What can hang from each mark:
namikam: mosot puvi rubur
rubur: namikam
tesup: luni namikam rubur
mosot: lazuno namikam
luni: namikam rubur
zefed: tesup

Every row comes from one small tree of marks. Brackets hold a mark, then the marks that hang from it, in alphabetical order. Every link used is in the known rows. Which tree was each row made from?
Known rows:
{tesup {namikam mosot}}: [-4.26 -3.33 1.56 0.12 2.04 -0.28 -1.58 0.15 -0.56 0.99 0.74 -1.39 1.36 -0.62 -0.67 -0.88 -0.68 -0.51]
{mosot lazuno namikam}: [2.49 -2.02 -3.24 -1.35 3.47 1.90 4.95 -1.12 -1.60 -0.89 0.85 0.71 -5.20 1.69 3.95 0.59 -6.36 -2.09]
{tesup {namikam {mosot lazuno} puvi rubur}}: [0.12 1.74 1.04 2.70 0.31 1.64 -0.32 1.85 1.62 0.12 -1.02 -0.54 -0.31 -0.21 0.64 0.31 -0.66 0.02]
{luni {rubur {namikam mosot puvi}}}: [-2.24 1.01 1.62 1.17 -2.83 -1.73 -0.19 1.24 1.39 0.14 1.38 -1.22 0.75 0.11 0.22 -0.26 3.45 -1.67]
{namikam puvi rubur}: [1.89 2.66 2.38 0.34 0.70 3.34 0.21 1.78 -1.90 -0.55 -0.56 -0.59 -2.03 -0.98 0.64 2.25 -1.65 -0.46]
{tesup {luni rubur}}: [1.30 -1.26 -0.76 -2.60 -1.54 -2.35 -0.24 -2.57 -1.77 -0.51 1.26 1.87 0.63 -2.64 -1.55 -0.22 0.70 0.70]
{namikam rubur}: [0.03 1.36 1.97 0.03 1.48 2.18 0.91 0.60 -2.52 -1.00 -0.36 -0.08 -2.71 -0.86 1.79 1.08 -3.10 -0.18]
{mosot lazuno}: [0.01 -3.19 -0.61 -0.79 2.58 -0.15 4.64 -0.18 -2.10 -0.03 1.41 1.63 -3.28 1.41 2.48 -0.29 -5.36 -0.89]
{namikam {mosot lazuno} puvi rubur}: [1.83 2.11 1.80 2.62 0.65 2.39 2.02 2.76 1.58 -0.59 -0.81 -1.20 -3.04 0.28 1.54 0.25 -2.12 -2.93]
{zefed {tesup {namikam {mosot lazuno} puvi rubur}}}: [1.37 2.20 -1.20 2.13 0.44 0.60 -0.20 1.12 1.12 1.26 -1.89 -0.22 1.72 1.44 -1.09 -1.71 -0.31 1.41]
{mosot {namikam puvi}}: [2.79 -0.40 -0.99 -1.72 2.82 3.71 1.43 0.35 -2.01 -0.30 0.61 -1.39 -3.13 0.34 1.24 2.20 -3.05 -2.25]
{tesup luni namikam rubur}: [-0.16 -2.64 -1.58 -2.83 -0.28 -2.03 -4.41 -4.18 -1.30 0.70 -0.47 2.91 4.52 -2.38 -3.01 0.89 1.87 5.52]
{rubur {namikam {mosot lazuno}}}: [-3.84 -1.78 0.46 1.47 0.65 -1.51 3.58 0.86 1.56 -0.68 0.96 -0.32 -2.05 2.87 3.48 -1.41 -1.74 -2.36]
{rubur namikam}: [-3.76 -1.19 1.04 -0.77 0.85 -0.62 1.97 -0.12 -1.85 -0.67 1.27 0.30 -0.96 1.48 2.57 0.67 -1.07 0.18]
{zefed {tesup luni {namikam puvi} rubur}}: [2.73 -0.90 -3.23 -3.30 -0.86 -2.08 -4.99 -3.48 -1.28 2.38 -1.29 2.55 7.20 -0.80 -5.95 -0.14 3.84 6.68]
{luni namikam}: [-3.12 -3.11 -0.29 -1.72 0.09 -1.10 1.25 -0.01 -3.07 0.94 2.47 0.76 -0.88 0.46 0.62 0.37 -0.82 0.52]
{rubur {namikam mosot puvi}}: [-3.46 -0.17 2.74 1.16 -0.04 0.32 0.04 2.35 1.15 -0.02 0.78 -2.40 -0.03 1.46 0.69 0.37 1.77 -2.45]
{zefed {tesup luni}}: [1.43 -2.10 -1.65 -3.34 1.36 -1.54 0.17 -2.09 -2.53 0.60 -0.12 0.96 1.86 0.17 -2.99 -1.58 -0.66 1.36]
{namikam {mosot lazuno} puvi}: [0.36 -2.05 1.02 0.91 1.64 0.70 2.89 2.22 0.89 0.49 0.94 -1.10 -2.18 1.32 0.52 -0.67 -2.67 -3.62]
{tesup luni {rubur {namikam {mosot lazuno} puvi}}}: [0.67 0.07 -0.88 0.28 -2.49 -2.27 -0.91 -1.01 3.86 -0.31 -0.64 1.22 2.23 0.84 -0.83 0.12 3.78 0.83]

Which tree is each row?
[2.58 0.03 -3.11 -2.92 -2.32 -3.10 -3.03 -2.93 -1.80 1.77 0.03 2.35 6.01 -1.57 -5.24 -1.06 4.29 4.85] => {zefed {tesup {luni rubur} {namikam puvi}}}
[-0.79 0.33 -0.66 0.01 -1.34 -1.81 -1.87 -0.05 1.25 1.71 -0.79 -0.72 3.81 2.59 -2.04 -1.34 3.53 1.45] => {zefed {tesup {rubur {namikam mosot puvi}}}}
[3.96 2.18 -2.34 0.21 2.61 3.55 4.08 -0.53 -1.00 -2.02 -0.79 0.64 -6.07 0.74 4.94 1.21 -5.97 -1.39] => {mosot lazuno {namikam rubur}}
[-1.48 -3.40 -0.81 -0.16 0.77 -2.04 -0.48 -1.37 1.55 0.10 0.15 0.78 1.62 -0.70 -1.08 -1.50 -0.23 0.31] => {tesup luni {namikam {mosot lazuno}}}
[0.55 2.45 3.61 2.00 0.56 3.05 -0.80 2.90 0.60 -0.36 -0.88 -2.85 -1.71 -1.00 -0.15 0.81 -0.33 -2.89] => {namikam mosot puvi rubur}
[-2.08 -0.41 1.06 1.76 -0.02 -0.49 2.92 2.21 2.12 -0.22 0.84 -0.86 -1.34 2.74 2.31 -0.32 -0.15 -2.59] => {rubur {namikam {mosot lazuno} puvi}}
[-0.03 0.60 -2.96 -2.62 -3.02 -4.65 0.05 -3.22 -1.23 -0.14 0.50 2.41 3.34 0.43 -1.61 -1.94 3.60 3.24] => {zefed {tesup {luni {rubur namikam}}}}
[5.70 3.40 -1.86 0.57 1.88 4.64 3.40 0.76 -0.30 -1.51 -0.92 0.07 -5.49 0.63 3.78 2.44 -4.53 -1.68] => {mosot lazuno {namikam puvi rubur}}
[-3.24 -2.18 -0.27 -0.08 -2.85 -3.22 -0.03 -0.04 -0.39 1.19 2.75 -0.14 0.16 -0.79 -0.61 -1.78 2.28 -1.22] => {luni {namikam mosot} rubur}
[4.29 3.70 -0.09 -0.10 1.84 5.30 0.52 0.87 -1.39 -1.39 -1.15 -1.52 -4.07 -0.68 2.18 2.98 -2.69 -1.57] => {mosot {namikam puvi rubur}}
[-1.19 2.00 2.80 2.06 0.31 2.49 -3.21 2.01 0.68 0.39 -1.15 -2.02 1.13 -1.46 -0.83 0.97 1.16 0.08] => {tesup {namikam mosot puvi rubur}}
[-2.92 0.78 2.34 1.86 1.01 1.37 -2.55 0.74 0.10 -0.12 -0.95 -1.45 0.45 -1.46 0.32 -0.07 -0.30 0.24] => {tesup {namikam mosot rubur}}
[1.47 2.17 -0.20 1.47 -3.08 -0.25 -0.37 1.36 2.74 -0.32 -0.20 0.08 -0.33 -0.71 -0.79 0.22 3.01 -0.64] => {tesup {luni {namikam {mosot lazuno} puvi rubur}}}
[-2.48 -0.05 0.50 -0.26 -3.28 -3.73 -1.27 -1.40 1.87 -1.03 0.96 -0.02 1.75 -1.31 -0.65 -1.30 4.34 -0.71] => {tesup {luni {rubur {namikam mosot}}}}
[-1.06 -0.70 -0.83 -2.24 -1.69 -2.62 -2.09 -3.22 -0.27 -0.71 -0.08 2.44 2.57 -0.44 -0.51 1.06 2.75 3.68] => {tesup luni {rubur namikam}}
[-1.49 1.21 1.16 0.51 -2.36 -0.64 -2.54 0.27 1.13 -0.66 -0.08 -0.97 0.28 -2.03 -1.26 -0.16 3.31 -0.35] => {tesup {luni {namikam mosot rubur}}}
[0.15 0.77 1.35 2.33 1.28 1.29 2.79 1.53 0.92 -1.02 -0.68 -0.60 -3.83 0.31 2.55 -0.94 -3.78 -2.80] => {namikam {mosot lazuno} rubur}
[0.11 -2.20 -0.98 0.76 -0.08 -0.89 -1.54 -0.52 1.63 1.81 -0.17 1.23 2.50 0.38 -1.31 -0.17 0.26 1.86] => {tesup {namikam {mosot lazuno} puvi} rubur}
[1.55 2.81 -0.01 0.40 -0.83 0.36 -4.79 -0.03 1.24 0.84 -2.59 -1.18 4.71 -1.36 -4.67 -1.00 4.04 2.30] => {zefed {tesup luni {namikam mosot puvi rubur}}}
